What can hang from each mark
M: E W
E: Q
P: Q T
A: X
T: R
N: K
Q: W
U: K
K: N U
W: A K Q R
R: T

Known rows, with every way that one mark hangs from another
P(Q(W(A(X))) T(R)): [ -4.9   3.6  23.4  25.2  -3.9  13.7  28.8  -1.7 -26.3  33.0   9.0 -31.6
  23.9 -34.3  -6.0  -9.1 -24.5  11.6  -1.4  -6.8  18.3 -30.9]
E(Q(W(A))): [ 16.0  -1.3   7.1  38.8  -0.5  -1.2  -8.2  14.2  17.5  12.3   3.5  12.7
   3.8 -21.2 -47.6  24.8 -11.5  -8.3  20.8  16.4  -3.1   5.9]
P(Q(W(K)) T(R)): [  4.5  -2.0  16.3  45.7  22.1  10.5  53.4  -6.6   9.5  14.2  22.9 -18.5
  15.7 -23.7 -17.9 -11.5 -13.7  -4.0  -2.7 -15.2  11.4 -22.6]
U(K): [ -3.1  11.4   5.8  10.9   3.3 -14.3 -11.1  -3.9   9.4  -7.9  13.1   1.2
  -1.8  -2.4  -8.8  16.4  10.3  -9.1   3.8   5.7  -4.0  18.5]
E(Q): [ 10.2 -12.1   7.7  16.9  -1.5  -8.4  -2.0  11.1  16.8  -5.4  12.1   7.3
  -0.3 -11.9 -23.1   4.9  -9.4  -6.7  -6.1   3.2  -8.5   6.6]
Q(W(K(U) R(T))): [ 20.1  50.8  22.6  36.2  22.5   1.7  23.7   4.5  23.4  12.3  -3.8  11.5
   3.9 -20.1 -13.7  33.8  -4.3  10.7  34.2   4.2  -4.0   3.8]
M(E W(Q)): [ -8.2  -6.4   1.4  -0.4 -16.6 -25.8  28.5  22.6   7.1  -9.0 -19.5  -1.7
  -1.1  -4.9   1.9 -53.6  -0.8 -19.8  -5.4  -4.6  10.0 -36.7]
P(Q(W(K))): [ 16.3  12.3  17.7  29.3  18.5 -12.3  29.8  -4.2  17.6   3.6   4.1   4.9
  -6.8  -5.2 -31.2   4.4 -16.1  -7.4   2.7 -14.9  -5.1   0.1]
M(E): [ -7.3 -14.3   0.8  -6.0 -17.4  -9.6   0.9  24.0  -4.0  -8.7 -14.8   8.2
 -10.3   4.2   0.2 -24.7  -1.9  -6.8  -0.9   5.2   5.9 -12.8]
W(K Q R(T)): [ 34.0  43.7   4.8  27.6  22.3  -2.5  29.2   3.6  28.6   2.8   5.7  12.3
   8.5 -23.5  12.5  -2.3  11.3  -8.4   4.5  -7.4  11.1   3.1]
E(Q(W(A K(N)))): [ 24.9  28.8  23.3  52.6   7.3  -2.5   5.8  23.7  29.7  21.2   8.8  35.2
  17.2 -26.8 -44.9  52.2   1.3 -28.3  24.6   6.0 -14.5  -6.1]
M(E W(R)): [-17.6  -1.4   1.3 -23.0 -16.5  -9.0  15.9  16.7   1.8  -3.9 -38.6  -3.6
  -7.9  -7.8  20.1 -56.2   3.7   3.8 -15.6  -5.0   8.5 -18.6]
M(E W): [-17.6 -15.0   6.6 -12.0 -20.9 -15.2  17.3  21.0   0.3 -12.4 -23.4  -2.1
   2.0   5.6   6.7 -49.0  -1.9  -6.7  -7.3  -6.0   6.5 -28.7]
P(Q(W(A K(N))) T(R)): [ 10.4  23.3  28.4  49.4  22.0  22.5  46.5  -0.4   6.6  31.6  12.6  -3.1
  26.3 -39.6 -10.8  24.5  -2.2 -15.1  14.8 -12.1   1.3 -33.7]
R(T): [ 8.2  3.4 12.1 11.8 10.5  9.0 15.0 -2.6 15.7 -7.1 10.8  6.8 19.6  2.5
 11.4  5.1  0.2  9.6  9.5  0.5  1.8  4.8]
P(Q(W) T): [ -3.9 -14.3   5.7  21.9  21.9  10.4  38.9  -5.0   8.2  14.9  17.5  -9.5
   2.9  -5.1 -14.2  -1.0 -36.8  16.5  -5.4 -10.1   8.3  -9.1]
P(Q(W(A K)) T(R)): [ 16.4  10.1  16.2  50.0  14.8  16.0  37.6  -0.4   0.8  20.8  14.3 -19.6
  15.1 -33.9 -21.3   3.5  -9.3  -7.9  10.6 -12.0  14.8 -25.1]
P(Q(W(K R)) T): [ 11.5  16.8   4.4  26.5  28.1   8.7  41.9  -0.7  14.2  21.9   8.8  -4.0
  -5.3 -18.7 -10.1  -3.7 -26.3  12.6 -13.8 -18.7  14.1  -2.7]
M(E(Q(W(A K)))): [ 23.6   1.8  12.9  48.4 -17.5 -18.9  -2.4  47.6  19.2   1.5  -5.0  27.2
  -4.9 -17.1 -55.2   6.2  -8.3 -28.2  19.9  10.5   5.1 -10.8]
P(Q(W(A(X) K R(T)))): [ 30.2  51.3  35.3  24.9   9.3  -0.3  23.4   1.8   4.7  23.1  -8.6   3.8
  14.0 -27.7  -3.2  10.9 -16.6  13.1   5.0 -15.7   9.9   3.8]
P(Q(W(A(X) K)) T): [ 17.1  24.6  20.4  31.3  -1.5  -0.4  23.6  16.0 -16.2  29.4  16.1  -9.1
  15.1 -14.0 -20.4  13.0 -37.0   4.5  -6.1 -23.2  20.4 -23.1]
M(W(A K R)): [ 17.3  42.0   3.8   1.8  -5.2  -0.9   3.3   6.9   1.6  10.1 -25.3  -6.0
   4.0 -21.4   6.8 -11.6  16.1  -7.6  -1.7 -16.8  10.2 -10.8]
N(K(U)): [ -6.0  35.5  16.4  13.0   9.6  -4.1 -14.4  12.3 -10.4  -5.8  -1.4 -11.2
 -14.4   8.4 -14.7  31.5  -8.3  -1.2  11.0  -1.9 -27.9   7.9]
E(Q(W(K(U) R))): [ 22.2  35.8  17.7  41.2  10.7 -16.3   6.2  17.9  25.5  13.2  -2.2  11.3
 -17.3 -35.0 -49.0  33.8 -13.8  -6.3  18.2   7.9 -14.9   6.0]
Q(W(R(T))): [  2.0  16.8   6.2  18.1  23.2  15.7  24.1  -9.2  26.8  13.7  -3.8  11.4
  14.2 -11.6   5.0   2.0  -1.6  23.0  16.8  12.0   6.1  16.3]

Rows
[ 23.4  34.9 -11.2   5.8   2.1   1.8  -6.6   3.8  -2.8  19.1 -19.7  -1.8
 -14.4 -36.0   5.2   2.2  10.1  -7.7   8.0   6.0  10.8  -0.2]
W(A Q R)
[ 22.6  57.2  22.4  29.2  11.6 -18.0  18.6  16.1  10.6  13.8   2.3  16.5
  -1.9 -26.8 -11.8  47.9   3.6 -32.1  23.8  -4.9 -20.2 -28.7]
W(K(N U) Q)
[ 22.3  71.3  17.0  18.2  15.5 -12.0  17.9  11.8  11.0  22.9 -13.3  14.6
 -11.7 -41.0   1.4  40.1   9.3 -22.3  16.5  -3.7 -17.9 -19.1]
W(K(N U) Q R)
[  9.0  -1.1   2.5  23.0 -13.6  -5.5  -8.8  34.3  14.3  12.2 -26.0  18.9
 -16.8 -31.5 -33.0  -6.9  -8.5  -4.9  12.5  22.1   5.6   2.9]
M(E(Q(W(A R))))
[  9.9  20.5  27.3  39.7  -2.3   6.3  33.5   6.3 -20.1  30.5  14.5 -24.6
  25.9 -33.4 -14.4  -3.7 -19.2  -1.8  -2.5 -17.0  20.3 -33.7]
P(Q(W(A(X) K)) T(R))
[ 30.9  63.1   3.9  10.5 -13.0 -16.1  -5.3  18.5 -16.7  26.7 -13.4  -0.5
  -1.0 -35.4   3.3   1.0   4.9 -15.4  -4.9  -9.3  19.7 -12.8]
W(A(X) K Q R)
[ 24.1  52.2  42.0  52.0  27.4  -0.3  30.0  15.7  47.5  18.2   7.0  35.5
  14.8 -39.2 -25.1  60.8  -6.8  -3.4  31.5   7.8 -26.3   2.0]
E(Q(W(K(N U) R(T))))
[ 13.7  25.5  22.8   3.1 -41.5 -28.7  -1.5  48.8  -5.4   4.8 -28.1   4.6
   5.0 -28.8  -8.9 -36.8  -5.6 -15.0 -21.5 -13.5  11.8 -25.9]
M(E(Q) W(A(X) K R))
[ 28.5  57.5   4.7  18.8   8.8 -18.7   8.6  11.4   4.0  10.6 -11.5  -1.8
 -23.7 -34.5  -9.6  18.5   2.2 -15.0  12.6  -3.0  -3.8 -10.4]
W(K(U) Q R)
[  5.4  20.1  42.2  22.1 -17.0 -30.7  23.1  46.2  21.2  -7.2 -12.5  20.6
   3.2 -21.3 -23.9   8.7  -6.8 -33.2   7.3 -10.0 -26.7 -42.6]
M(E(Q) W(K(N U)))
[ -1.5  21.3  11.9  11.6 -16.6  -4.0  -9.0  10.1 -19.6  27.6  -6.8  -0.5
  14.4  -9.0 -16.7  13.3 -13.0   5.5  15.4   7.7  11.8  -9.5]
Q(W(A(X)))
[ 15.5  34.8  31.5  10.3   9.3   6.8  19.0  -6.7  -1.7  25.8 -14.4  -2.2
  10.9 -28.2   5.3   4.9 -20.6  26.9   5.0  -4.8   7.7   7.5]
P(Q(W(A(X) R(T))))
[ 25.3  76.1  16.1   9.1  -6.1  -9.5   3.2  19.4  -9.6  37.8 -14.4  16.1
  10.6 -41.0  14.6  22.8  12.0 -22.4  -0.6  -8.6   5.0 -21.5]
W(A(X) K(N) Q R)
[  2.2   9.3   7.4   4.7  22.6   0.5  23.5 -16.5  13.2  14.9 -17.8  -3.0
 -18.7 -19.8  -9.2  -8.7 -15.3  16.4  -5.6  -3.4  -4.2  13.4]
P(Q(W(R)))
[ 30.9  74.7  28.6  30.0  26.6  -3.1  32.2   9.4  26.7  15.2  -1.7  21.6
   7.6 -38.7  13.2  45.0  10.1 -13.4  26.7  -3.0 -15.4 -14.3]
W(K(N U) Q R(T))
[ 23.8  59.7  10.1  29.7   4.4  -1.7  -7.4  13.1  -2.1  25.7 -23.4   3.4
 -16.8 -32.5 -29.4  43.2  -0.3  -2.8  37.2   7.7  -2.3  -3.0]
Q(W(A K(U) R))
[ 27.4  57.0  17.6  26.7  28.6   3.8  37.5   3.7  35.2  14.4   3.8  29.1
  19.8 -29.6  23.0  19.0  18.2 -15.4   8.2  -6.9  -2.5  -5.2]
W(K(N) Q R(T))
[  9.2  12.3  20.5  15.8  32.5  10.2  37.9 -19.0  28.5   9.3  -6.6   4.1
   0.6 -17.3   2.6  -3.3 -15.7  25.2   4.5  -2.7  -2.7  17.8]
P(Q(W(R(T))))
[ -0.7  35.2   5.6   1.5 -12.0   1.7 -10.8   5.7 -18.6  36.6 -23.0  -0.9
   4.1 -23.4  -3.4   5.5  -7.7  15.5   7.3   9.5  14.0   0.7]
Q(W(A(X) R))
[ 39.3  33.7  17.6  54.9  15.2   6.9   9.5  16.4  39.7  12.3   6.0  24.4
  16.1 -33.3 -31.5  28.3  -1.8  -2.0  22.4   7.1   4.2  16.7]
E(Q(W(A K R(T))))
[  6.9  38.5  17.7  12.8  -1.2  12.1   5.0   3.2  -2.6  30.4 -12.2   6.0
  24.0 -21.9   7.3  10.8  -7.0  24.8  17.0  10.0  15.8   5.3]
Q(W(A(X) R(T)))
[ 14.4  41.7  15.7  35.8   8.1   4.7   8.3  12.2  13.3  26.7  -3.4  28.0
  16.9 -14.7 -21.9  46.4  10.0 -21.0  30.8   2.0  -5.2 -12.4]
Q(W(A K(N)))
[  8.3  47.0  27.4  27.8  32.1   8.3  45.5   5.3  13.1  33.9   1.4   5.2
  -6.4 -34.8  -8.6  43.5 -27.2   7.0   8.2 -14.8 -13.1 -20.0]
P(Q(W(K(N U) R)) T)
[ 25.3  40.8  -6.7  16.0  11.5 -11.2  13.5   5.8  13.6   9.8  -5.2   5.6
 -11.5 -25.3   0.1  -6.7  10.7 -17.4  -5.7  -7.4   9.0  -2.0]
W(K Q R)
[ 15.6  31.3   5.5   6.6 -19.5 -14.5  -8.2  14.3 -23.4  20.1  -4.9  -6.7
   6.7 -20.8  -1.2   2.6  -5.7 -11.8   3.2  -0.6  13.9 -18.9]
W(A(X) Q)
[  1.6  -7.5  12.4  35.6  13.1  23.3  33.2  -8.9  -6.4  23.1   8.3 -25.7
  12.5 -34.1 -12.5  -1.7 -14.1   5.1  11.0  -1.9  11.4 -21.2]
P(Q(W(A)) T(R))
[ 46.0  55.8   4.9  32.5  15.0   4.0  12.2   9.7  18.0   9.4  -2.9  11.6
   8.4 -33.0   7.8  12.9  15.6 -12.0  16.8  -4.5  14.5   1.3]
W(A K Q R(T))
[ 39.0  65.9  15.5  22.5  -2.7  -5.3   9.9  15.9  -1.3  19.6  -1.8   6.0
  19.2 -32.8  15.2   6.2   4.8  -6.1   4.9  -9.2  20.9  -7.3]
W(A(X) K Q R(T))
[ 24.0  28.1   3.0  30.4  20.4  15.0  25.7   5.9   5.3  27.9   0.4  -5.5
  -5.7 -27.9 -13.8  11.4 -20.9   8.2  -0.7 -16.2  17.9  -4.9]
P(Q(W(A K R)) T)
[ 28.3  41.0  11.6  20.4  -7.0 -11.7  29.6  30.5  19.3  -2.6 -25.7   9.2
  10.6 -26.6  14.0 -35.8  14.4 -18.1   9.8 -10.6  21.6 -27.5]
M(E W(A K Q R(T)))
[ 28.0  43.3  -1.7   9.2  -1.5   4.5 -13.5  10.7  -3.3  12.7 -17.6   3.7
  -8.7 -24.0   1.2  12.6  15.7  -7.7   5.5  -5.8   8.7   4.3]
W(A K R)
[ 23.3  54.5  11.8  11.6 -19.1 -28.0   9.4  39.3  -5.6   4.9 -42.4  -5.7
 -22.0 -37.4  -6.5 -14.9   7.0 -25.1  17.8  -7.2   6.3 -40.4]
M(E W(A K(U) Q R))
